What can hang from each mark
J116: J66 J822 J857
J822: J388 J429
J857: J116 J388
J66: J116 J388
J388: J66 J822
J429: J822
J791: J116

Known rows, with every way that one mark hangs from another
(J66 J116): [  0,   0,   4, -14,   3,  -6,   2,   3,  -4,  -5, -18,   2,  -1,   4,  16,
   3,  21,   7,  -7]
(J791 J116): [ -4,   4,   1,   0,  -1,  -5,  -1,   0, -10, -10,  30,  -6,   9,  -1,   1,
   5,  17,   7,   3]
(J116 (J66 (J388 J822))): [  7,  11,  -4,  -3,  12,   0,   3,   4, -17,   1, -25,   2,  -2,  15,  15,
  12,  -9,   0,  31]
(J116 J822 J857): [  2,  -8,   9,  15,   2,  -3,   0,   7,  13,   9,  -5,   4, -21,  10,  12,
  -1,   8, -17,  -4]
(J429 (J822 (J388 (J66 (J116 J857))))): [  5,   3,  -3,  -8, -18,   6,   3,   7, -13, -25, -37,  -2, -15,  16,  11,
  12,  19,  -8, -49]
(J791 (J116 J857)): [ -4,  -1,   1,   8,  -3,  -4,  -1,   3,  -1,  -6,  31,  -4,   1,  -1,   5,
   6,  18,  -7, -33]
(J791 (J116 J66 (J822 J429))): [ -9,  31,  13,  10, -11,  -9,  -1,  10, -12,   8,  25,   3,   7,  17,  11,
   3,   5,   1,  43]
(J388 J66): [  3,  -2,  -2, -10,   0,   7,  -1,   2,   0, -18,  18,  -2,   6,  -1,  -3,
   1,  -9,   5,   5]
(J66 (J116 J857) J388): [  0,  10,   2, -12,   4, -10,   8,   6,  -2, -14, -26,   8,  -8,   2,  31,
   5,  31, -12, -58]
(J791 (J116 (J822 (J388 J66) J429) J857)): [-11,  42,   7,  18, -25,   7,   0,  12,  -8, -20,  23,   3,   8,  20,   3,
   0,  21, -11, -34]
(J116 (J66 J388) (J822 J429) J857): [ -6,  38,  10,  12,  -9,  -8,   6,  13,   1,   9, -11,  15, -10,  17,  25,
   1,  -1, -24, -12]
(J388 (J66 J116) J822): [  9,  -8,   1, -24,  10,  10,  -1,   6,  -6, -11, -32,  -5,   0,  18,  12,
   9,  13,  16,  16]
(J822 (J388 J66) J429): [ -9,  45,  -3,   3, -24,  16,   1,   5, -11, -20,  -2,   4,  21,  13, -11,
  -5,  -4,  -1, -34]
(J116 (J822 J429) (J857 (J388 J66))): [-11,  31,   7,  10, -22,   6,   0,   6,  16, -18, -15,  -2,  -5,  15,   7,
  -1,   1, -10, -24]
(J116 J66 (J822 J388) J857): [  2,   4,   3,  26,  -5,  -3,   0,  12,  -9,  -1,  -2,   8, -16,  20,  15,
   2,  -8, -24,   3]
(J857 J116 (J388 J66)): [ -8,  -4,  -3,  -6, -11,   0,  -1,   5,  -1, -47,  17, -13,  10,   1,   0,
   7,  -8,  17,  21]
(J388 (J66 (J116 J857)) (J822 J429)): [  0,  20,   5, -15,  -7,  15,   0,  11,   6,   2, -43,   2,   2,  24,  12,
   5,  14,   1, -38]
(J429 (J822 (J388 (J66 J116)))): [  3,   9,  -3, -15, -17,   4,   2,   3, -22, -29, -37,  -5,  -7,  15,   7,
  11,  18,   6, -13]

Rows
[-19,  39,  11,  21, -24,  -6,  -1,   3,   6, -11,  -3,  -7,  -2,  14,  11,
   3,  26,  -6, -27] | (J791 (J116 (J822 J429) (J857 J388)))
[-10,  44,  12,   4, -20,  -4,   3,   9, -11,  -2, -43,  10,   1,  26,  18,
  -5,  32,  -2, -13] | (J66 (J116 (J822 J388 J429)))
[ -5,  45,   5, -17,  -4,   2,   7,   4,  -9,   3, -67,   6,   6,  22,  21,
   7,  32,   7, -23] | (J66 J116 (J388 (J822 J429)))
[  9, -14,   1, -16,   9,  12,  -1,   9,   3,  -8, -31,  -3,  -8,  18,  15,
  10,  13,   2, -19] | (J388 (J66 (J116 J857)) J822)
[ -8,  35,   1, -18, -13,  12,   0,   2,  -5, -21, -60, -10,  10,  23,  10,
   9,  15,  19,  -9] | (J857 (J388 (J66 J116) (J822 J429)))
[ -6,  -5,  -1,   4,  -5,   2,  -2,   2,  -1, -18, -31, -15,   1,  16,   1,
  10,   2,  19,  35] | (J857 J116 (J388 J822))
[ -8,  42,   7,  19, -19,  -2,   1,  11, -16,   6, -13,  11,   2,  25,   7,
  -3,  -8, -10,  21] | (J116 J66 (J822 J388 J429))
[-12,  25,   1,  -4, -21,  14,  -2,   7,   1, -27, -24, -12,  16,  22,  -6,
   8,  -7,  22,  21] | (J857 J116 (J388 J66 (J822 J429)))
[ -2,  28,   1,  -8,  -9,  21,  -2,   4,   1,   4, -23,  -2,  11,  20,  -9,
   2,  -8,   9,   5] | (J388 J66 (J822 J429))
[ -1,   0,   3,   9,  -6,   2,  -2,   4,  11, -29,  -3,  -8, -15,   8,  11,
   3,   0,  -8,  -5] | (J116 J822 (J857 (J388 J66)))
[  1,  13,  12, -12,   8, -16,   8,   6,  -7, -12, -32,   8, -14,  11,  35,
   2,  37,   1,  11] | (J66 (J116 J822) J388)
[  2,   3,  -3, -19,   3,   9,  -1,   0,  -8, -32, -50, -15,   1,  17,  12,
  13,  14,  20,  11] | (J857 (J388 (J66 J116) J822))
[ -8,  37,  -3,  -3, -17,  18,  -2,  -1,   0, -16, -39, -12,  11,  20,  -7,
   5,  -6,  13,  -1] | (J857 (J388 J66 (J822 J429)))
[ -2,  -4,  10,  15,  -1,  -8,  -1,   6,   2,   0,  25,  -2, -12,   7,  13,
   4,  24, -10,  -1] | (J791 (J116 J822 J857))
[ -8,  41,  15,  -4,  -9, -10,   9,  12,   6,   1, -41,  15, -12,  17,  36,
   0,  39, -15, -44] | (J66 (J116 (J822 J429) J857) J388)
[ -4,  20,  15,  -8, -11,   1,   2,  14,  10,  -4, -18,   9,  -7,  19,  21,
  -1,  20,  -8, -24] | (J388 (J66 (J116 (J822 J429) J857)))
[  4, -10,   2, -16,   2,   2,   1,   9,   4, -20,  -1,   1,  -4,   3,  18,
   5,  13,  -4, -38] | (J388 (J66 (J116 J857)))
[-11,  46,   8,  19, -23,   4,   1,   6,  -6,   4, -24,   9,   2,  22,   1,
  -8,  12,  -8,  -6] | (J116 (J822 J388 J429))
[ -7,  36,   7,  26, -21,   1,   1,  14,  -5,   9, -12,  13,  -6,  26,  11,
  -2,  -7, -26, -16] | (J116 J66 (J822 J388 J429) J857)
[-16,  25,  11,  12, -22, -11,   0,  12,  -2, -13,  -4,  -1,   2,  20,  14,
   4, -11,   7,  56] | (J857 (J116 J66 (J822 J429)) J388)
[ -3,  -8,  -3,  -6,  -5,   9,  -3,   5,  -3, -36, -12, -17,   6,  16,  -2,
  12,  -8,  23,  40] | (J857 J116 (J388 J66 J822))
[ -4,   1,  -5,  11,  -6,  -5,  -1,   3,   1, -14,  -5,  -5,  -7,   3,  12,
   9, -17, -14, -16] | (J116 J66 (J857 J388))
[  3,  11,  -7,   0, -20,  12,   1,   0, -17, -23, -18,  -6,  -6,  12,  -9,
   8,  -3,   0,  -6] | (J429 (J822 (J388 J66)))
